Each row comes from the steps of one walk. Every step used is in the known rows, and no mark comes twice. Write the walk behind each row, first mark first.
Known rows:
c > g > e: [  8.0  24.8  -0.7  -8.8  -7.9  -5.7 -18.4 -42.9 -20.4 -10.8  -4.2  -6.2
 -17.1  -3.7 -12.4 -15.2  14.4  -9.0  15.6 -11.1  -4.7 -51.3]
h > e: [ -2.8   6.7   3.3 -11.5 -25.1  -9.1  13.7  -6.2   2.0   4.7 -12.7  -1.7
  -4.0  -4.7  -7.9  -5.3  -3.6  -5.3  -3.8 -19.1  -9.2  16.8]
c > g: [  5.2  20.0   0.4   3.2  -6.8   0.3 -10.6 -23.0  -9.7   1.7   1.3  10.3
 -13.8   2.6  -2.6 -14.3  17.0  -2.3  16.4 -13.7   5.1 -17.9]
r > n > h > l: [-40.6  22.3  18.5  13.5 -31.7  -2.2  16.6  25.5  10.9  14.3  -7.5  35.7
  -2.6   4.1  -0.3  -4.9   1.1 -16.8  48.1 -24.1  -2.4  19.9]
h > l > e > g > r: [-25.6  56.6  29.5  -7.4 -36.1   5.4  19.8 -33.0 -25.3  -5.4   6.4 -14.1
   4.6 -28.4   1.8 -11.4  -6.0  -3.9  17.1  -9.7 -23.0  -1.9]
h > e > g: [ -9.4  39.9   4.2 -27.5 -28.2   5.8  22.8 -17.8  -7.8  14.1   3.5  -7.7
 -11.6 -19.0   0.5  -6.2  -3.3  -0.6  10.7   4.1 -12.9   9.7]
c > g > r > n > h > l: [-39.1  72.1  16.3  26.5 -39.9  13.3   8.6   1.4  -9.9  12.5  -5.2  55.7
  -2.2  11.2   8.0 -17.2  24.4 -22.1  63.8 -40.8  -2.1  19.0]
r > g > l > h: [ 19.3   0.0   4.2 -12.0  17.9 -10.7 -25.5 -30.6  -4.0  -5.4  -9.2 -20.5
   3.4 -11.7   6.5 -11.1 -12.3 -14.7 -35.2 -33.0  -2.8  -6.7]
r > g > e: [ 19.5   2.8  -7.8   4.9   9.2 -17.6 -12.2 -14.9  -6.8 -26.2  -5.9 -19.3
   1.8  -4.9  -6.7  -6.6 -12.9  -7.4   2.5  -7.1   1.5 -22.5]
g > l: [ -1.6  -4.9   1.9 -18.4  -6.9   0.8 -11.6 -22.8  -6.4   8.7   7.7 -11.7
 -11.2  -4.4 -10.5   7.0  -1.6  -6.9 -15.6  -1.1  13.1  -8.9]
n > h > l: [-12.8  18.7  16.2  11.5 -36.3 -13.6  14.2  18.0  -3.2  17.1 -13.1  10.7
  -6.7   4.0   8.1  -7.4  -1.7 -18.5  47.5 -26.2 -21.8  10.7]
h > l > e > g: [-21.8  23.8  30.8 -16.6 -34.2 -10.5  14.9 -32.8 -13.4   1.5   4.6 -23.9
  -9.8 -31.4  -7.4 -15.5 -12.2  -1.9  19.5  -5.9 -19.8 -18.7]
l > e > g > r > n > h: [-50.2  60.9   4.7 -13.1  -9.1  38.6  15.2   4.6  -6.8   5.6  30.4  26.6
  11.3 -31.8  15.5  -1.7   7.8 -12.4  37.5   1.3  -1.4   3.2]
l > e > h: [ -1.5  -3.0   9.2  -8.1   5.0 -15.0 -17.1 -23.7  -4.1 -15.9 -13.5 -16.5
   3.3 -18.8  -4.4  -9.9  -2.7  -5.5 -37.0 -34.4 -16.3 -26.2]
c > g > l: [  4.0  12.1   1.6 -14.7 -13.4   1.8 -22.4 -45.8 -15.0  10.2   8.0  -1.6
 -23.9  -0.9 -12.5  -7.9  14.4  -8.9   1.7 -11.2  18.1 -28.1]
g > r > n > h > l: [-45.4  54.6  17.6  23.2 -31.8  11.6  19.4  24.8   0.8  10.6  -6.1  45.8
  10.7   7.3  10.1  -2.7   7.7 -18.9  47.2 -28.1  -6.1  37.6]
n > r > g: [ 15.3 -26.2  -1.1   9.5  12.5 -14.2 -12.3  -2.1   9.2 -13.8  12.7   9.3
   3.5   8.5 -14.7  -5.7 -16.1  17.4   0.6   2.2  34.2  -8.2]
e > h: [  5.5  14.1   0.8   0.6   8.1  -5.6 -12.6  -7.7  -1.9  -3.7 -16.5  -1.1
   2.0   3.7   3.2  -3.6   2.4  -3.9 -27.0 -26.0 -13.7  -4.8]
n > r > g > e > l: [  7.6 -13.3  12.3 -19.9 -16.8 -17.0 -24.5 -36.4 -15.5 -22.9   9.8  -9.7
 -13.8 -12.8 -27.0  -9.5 -25.4  -3.8  -3.3  -5.3  25.0 -37.5]
r > n: [-28.7   3.8   0.0   1.4   6.3  12.6   0.3   6.9  13.4  -0.7   5.2  25.2
   3.4   0.0  -6.5   1.9   2.3   1.2   0.2   3.1  18.8   9.4]
n > h > l > e: [-19.8   4.8  23.8   2.3 -39.4 -23.7   8.5   3.3  -5.0   5.5  -9.8  -3.9
  -4.3 -19.0  -0.5 -12.5  -5.6 -18.1  38.3 -34.6 -24.5  -9.3]
n > r > g > l > h: [ 15.9 -23.4  10.9 -16.7  19.0 -12.3 -30.6 -37.5   1.3  -5.7   6.6  -8.7
   0.0  -4.3 -11.8  -9.1 -18.2   2.2 -38.2 -24.1  21.2 -26.4]
r > g > e > l > h: [ 12.4  20.3  15.4 -23.9  -3.6 -15.0 -25.8 -42.4 -20.9 -25.8 -16.6 -28.7
  -3.1 -28.8   3.9 -21.4 -21.0 -28.7 -23.4 -40.5 -24.6 -26.5]
n > r > g > e: [ 17.0 -19.3  -1.3  -1.0  10.7 -21.3 -18.1 -23.8  -1.0 -25.8   8.6  -7.8
   0.6   1.6 -24.2  -5.4 -17.9  10.5  -0.7   4.7  25.3 -43.7]
e > l: [-13.0   8.4  14.2 -19.0 -27.0   4.6  -5.5 -13.4 -11.5   3.5   0.5  -3.0
 -13.6 -14.7  -2.9  -3.2  -7.4 -13.5  -2.2  -9.0   1.1   3.6]

Write each row's walk:
[-42.9  76.5  -4.6  -2.2  -7.1  46.2  19.4  20.1  -6.6  17.7  25.2  40.4
   8.2  -9.1  24.2   4.5  13.7 -10.9  48.3  13.4   3.4  22.9] | e > g > r > n > h
[-13.4  14.2   8.9 -26.6  -5.8   7.6   5.6 -27.8 -10.1  -2.6  19.6 -22.0
  -5.4 -34.0  -0.6  -7.0  -6.2   3.2   3.3  10.8  -6.1 -25.1] | l > e > g
[-31.8  36.6   0.6  11.3   3.8  28.3   6.8   7.6   2.4  -6.7   7.5  33.5
  18.5   4.7   1.9   4.6   7.5  -1.5  -1.9  -2.8  14.6  27.9] | g > r > n
[ -0.2  43.4  22.4 -35.7 -20.6  -3.6 -31.7 -70.5 -35.1  -9.0 -16.2 -16.8
 -22.3 -27.5  -2.7 -30.0   7.3 -31.6  -8.4 -44.9 -28.9 -56.3] | c > g > e > l > h
[  9.9 -27.0   2.9 -11.3   1.0 -16.5 -23.6 -33.6  -3.3 -18.2   7.9 -28.7
  -3.5 -24.2 -15.1  -5.6 -18.5  -5.6 -22.8 -18.4  19.1 -19.7] | r > g > l > e
[ -0.2  16.8  11.4 -20.3  -9.8 -12.2   6.8 -18.9  -0.3   4.0 -25.0  -9.3
   3.6 -13.3   5.0 -15.3  -2.4 -12.5 -27.2 -41.6 -36.3   7.9] | l > h > e
[  9.5  -2.4  20.3 -28.4  -4.0 -18.2 -31.1 -49.2 -15.3 -25.8  -3.5 -17.5
  -5.0 -22.8 -14.1 -20.0 -26.2 -11.3 -26.2 -30.0   0.6 -46.0] | n > r > g > e > l > h
[ 14.3 -13.8   4.9  -9.8   9.8 -23.9 -36.5 -39.7  -4.3 -20.9  -8.0 -28.6
  -0.5 -22.1 -13.1 -10.0 -15.8 -12.7 -48.5 -44.4   6.3 -23.8] | r > g > l > e > h
[ -1.7  12.5  14.3 -37.5 -18.3  -9.1  -4.3 -40.1  -5.5  11.8 -19.5 -19.8
  -6.8 -18.1  -3.7  -8.7  -3.6 -19.8 -43.4 -44.5 -22.5  -3.1] | g > l > h > e
[-15.7  -7.4  29.7   0.3 -31.1 -26.3   4.6 -20.2  -4.0  -7.8 -10.7 -15.6
  -1.9 -17.7 -15.5 -14.5 -12.7  -5.2   2.5 -29.5 -17.2 -12.2] | h > l > e
[-11.0  32.8   5.9 -45.2 -38.2   7.2  11.1 -39.3 -14.7  22.5   9.9 -19.7
 -22.2 -23.7  -9.4  -0.2  -5.2  -8.4  -4.4   6.4   1.6   0.1] | h > e > g > l
[  2.9   9.7   9.9 -22.0  -8.4 -11.9 -40.9 -69.1 -19.2  -5.4  -5.7 -17.1
 -20.2 -20.3 -16.7 -17.0  11.9 -15.2 -35.1 -47.4   2.6 -53.3] | c > g > l > e > h
[-38.7  84.0  12.8 -25.7 -11.1  31.1  21.7 -22.7  -6.0   6.2  -1.0  18.2
  15.1 -23.2  15.0 -13.0   4.4  -9.3 -12.5 -22.6 -23.8  28.3] | l > h > e > g > r > n
[ 16.3 -12.2  -3.2  -1.9   1.8  -8.5 -17.4 -16.9  -2.6  -4.6   4.0 -14.4
  -5.0  -3.7  -6.1   0.0 -13.4  -7.7 -11.7  -9.9  22.5   0.3] | r > g > l
[ 14.6  -0.3  22.7  11.3  -8.2 -46.6 -20.8 -36.0  -9.2 -26.7 -23.8 -10.7
  -4.4   9.0 -28.0 -17.8 -21.9   0.6 -13.3 -36.4  -0.8 -39.8] | n > r > g > e > h > l
[  5.3  43.3  21.9   3.6 -27.4 -30.9 -19.3 -57.7 -26.2 -11.6 -35.0 -10.7
 -20.2   2.2 -13.8 -27.3  11.1 -19.3   4.1 -54.1 -28.9 -50.3] | c > g > e > h > l
[ -2.5  20.1  23.6  11.7 -20.2 -24.1  -3.5 -13.7  -4.3  -1.0 -32.9  -3.9
  -3.2   6.5  -3.1 -12.7  -4.8  -9.3 -13.1 -42.1 -24.8   0.6] | e > h > l
[-42.8  48.4   2.1 -40.2 -37.9  22.3  19.0  -8.0   1.7  35.5  16.8  18.4
 -19.6 -21.7  -2.8   2.5   3.1 -20.7  30.6  -0.5  11.9  12.9] | r > n > h > e > g > l
[ -6.9  18.7  -2.3  -8.3 -31.7  -6.6  17.8  18.8   1.8  17.6 -11.8  12.5
  -5.8  -5.8   7.7  -4.4   3.3 -20.2  29.2 -23.0 -20.5  19.3] | n > h > e
[ -7.9 -20.4   9.5 -27.6 -10.8  -6.8 -17.6 -38.0  -5.8  -3.2   9.3 -26.5
  -8.9 -26.6 -18.9   1.4  -7.7  -6.9 -25.2 -10.6  11.6 -30.7] | g > l > e
[-50.8  38.5  24.2  13.1 -34.6   4.5  14.8  11.3  -1.1  -2.0  -1.4  30.5
  13.3 -13.5   1.0  -8.5   0.5 -20.4  36.1 -38.2 -10.0  17.2] | g > r > n > h > l > e
[-34.5  21.6  -1.5  -6.7 -25.9   5.7  20.0  25.9  15.9  15.5  -4.8  36.2
  -2.8  -4.3  -1.3  -3.1   4.0 -18.5  29.6 -21.1   1.0  28.9] | r > n > h > e
[ -5.2  23.0  20.8 -40.0 -14.9  -3.0 -20.0 -47.1 -25.7 -10.7 -16.4 -27.3
  -8.9 -30.4   0.7 -15.4 -10.2 -28.8 -26.3 -34.3 -33.3 -37.3] | g > e > l > h
[-31.7  65.2  -4.1  15.7  -9.2  31.1  -2.3   6.9  -7.3  10.1  10.4  58.2
   2.3   6.4  15.1  -8.7  30.2 -18.7  50.7 -23.5  10.6  12.0] | c > g > r > n > h
[  7.4 -49.1   8.9 -18.5   1.7 -19.4 -28.7 -40.0   1.5 -17.0  22.4 -16.4
  -5.2 -18.7 -33.5  -4.1 -22.5   9.7 -26.9 -10.5  42.7 -38.5] | n > r > g > l > e
[-13.8  16.5  17.6 -29.3 -51.6  -5.7   7.8 -19.3 -11.3   6.3 -12.1  -2.9
 -18.2 -18.9  -9.9 -10.0 -11.2 -19.9  -6.2 -26.3  -9.4  20.2] | h > e > l
[  6.6  21.9  10.7 -24.2  -1.7   0.8 -30.0 -59.1 -17.4   8.3  -6.8  -9.3
 -16.1 -10.3   1.1 -17.6  14.7 -18.1 -21.9 -39.7  -8.4 -37.0] | c > g > l > h
[-18.3  81.3  -1.9 -16.1 -35.2  23.9  33.0   7.0 -18.8  23.6   7.9  13.8
  -0.2 -16.0  26.0  -2.2  10.2 -19.1  43.9  -4.6 -26.4  29.8] | n > h > e > g > r
[-30.5  68.5  24.6  -5.4 -43.2   8.6  23.0  -8.6 -23.3   9.0  10.0  -0.8
   2.5 -28.2  16.2 -10.7  -0.4 -18.4  50.9 -17.6 -31.3   1.3] | n > h > l > e > g > r
[ -9.7  18.6  23.1 -28.6 -10.7   2.7 -13.4 -25.4 -12.4   1.2 -11.5 -10.5
  -6.1 -24.3  10.5 -14.1  -6.8 -21.6 -24.8 -35.4 -24.2  -4.5] | e > l > h
[ -6.2  33.1  11.3 -44.3   2.1  14.9  -9.1 -47.2 -17.6  17.8  10.4 -26.0
  -9.0 -27.4   9.2  -5.0  -1.3 -10.4 -23.1  -5.2 -14.0 -25.4] | e > g > l > h
[ -0.2  26.7  21.9   2.2 -20.5 -31.9  -8.2 -33.4 -17.0 -12.8 -35.7 -20.2
  -6.4   0.0 -13.1 -12.7  -6.3 -17.4 -12.6 -39.4 -34.9 -33.2] | g > e > h > l
[ 18.1  23.3  16.0  18.1 -10.3 -42.9 -14.6 -28.7 -13.5 -27.5 -38.2 -22.6
  -2.0   1.8 -10.1 -19.3 -16.6 -15.7  -9.1 -47.8 -23.7 -20.1] | r > g > e > h > l
[-11.8  81.3  12.4 -28.6 -14.0  19.4  19.9 -28.4 -20.8   7.3  -7.2  -7.4
  10.4 -24.1  22.2 -13.9   3.9 -12.8 -12.1 -24.0 -43.0  19.8] | l > h > e > g > r
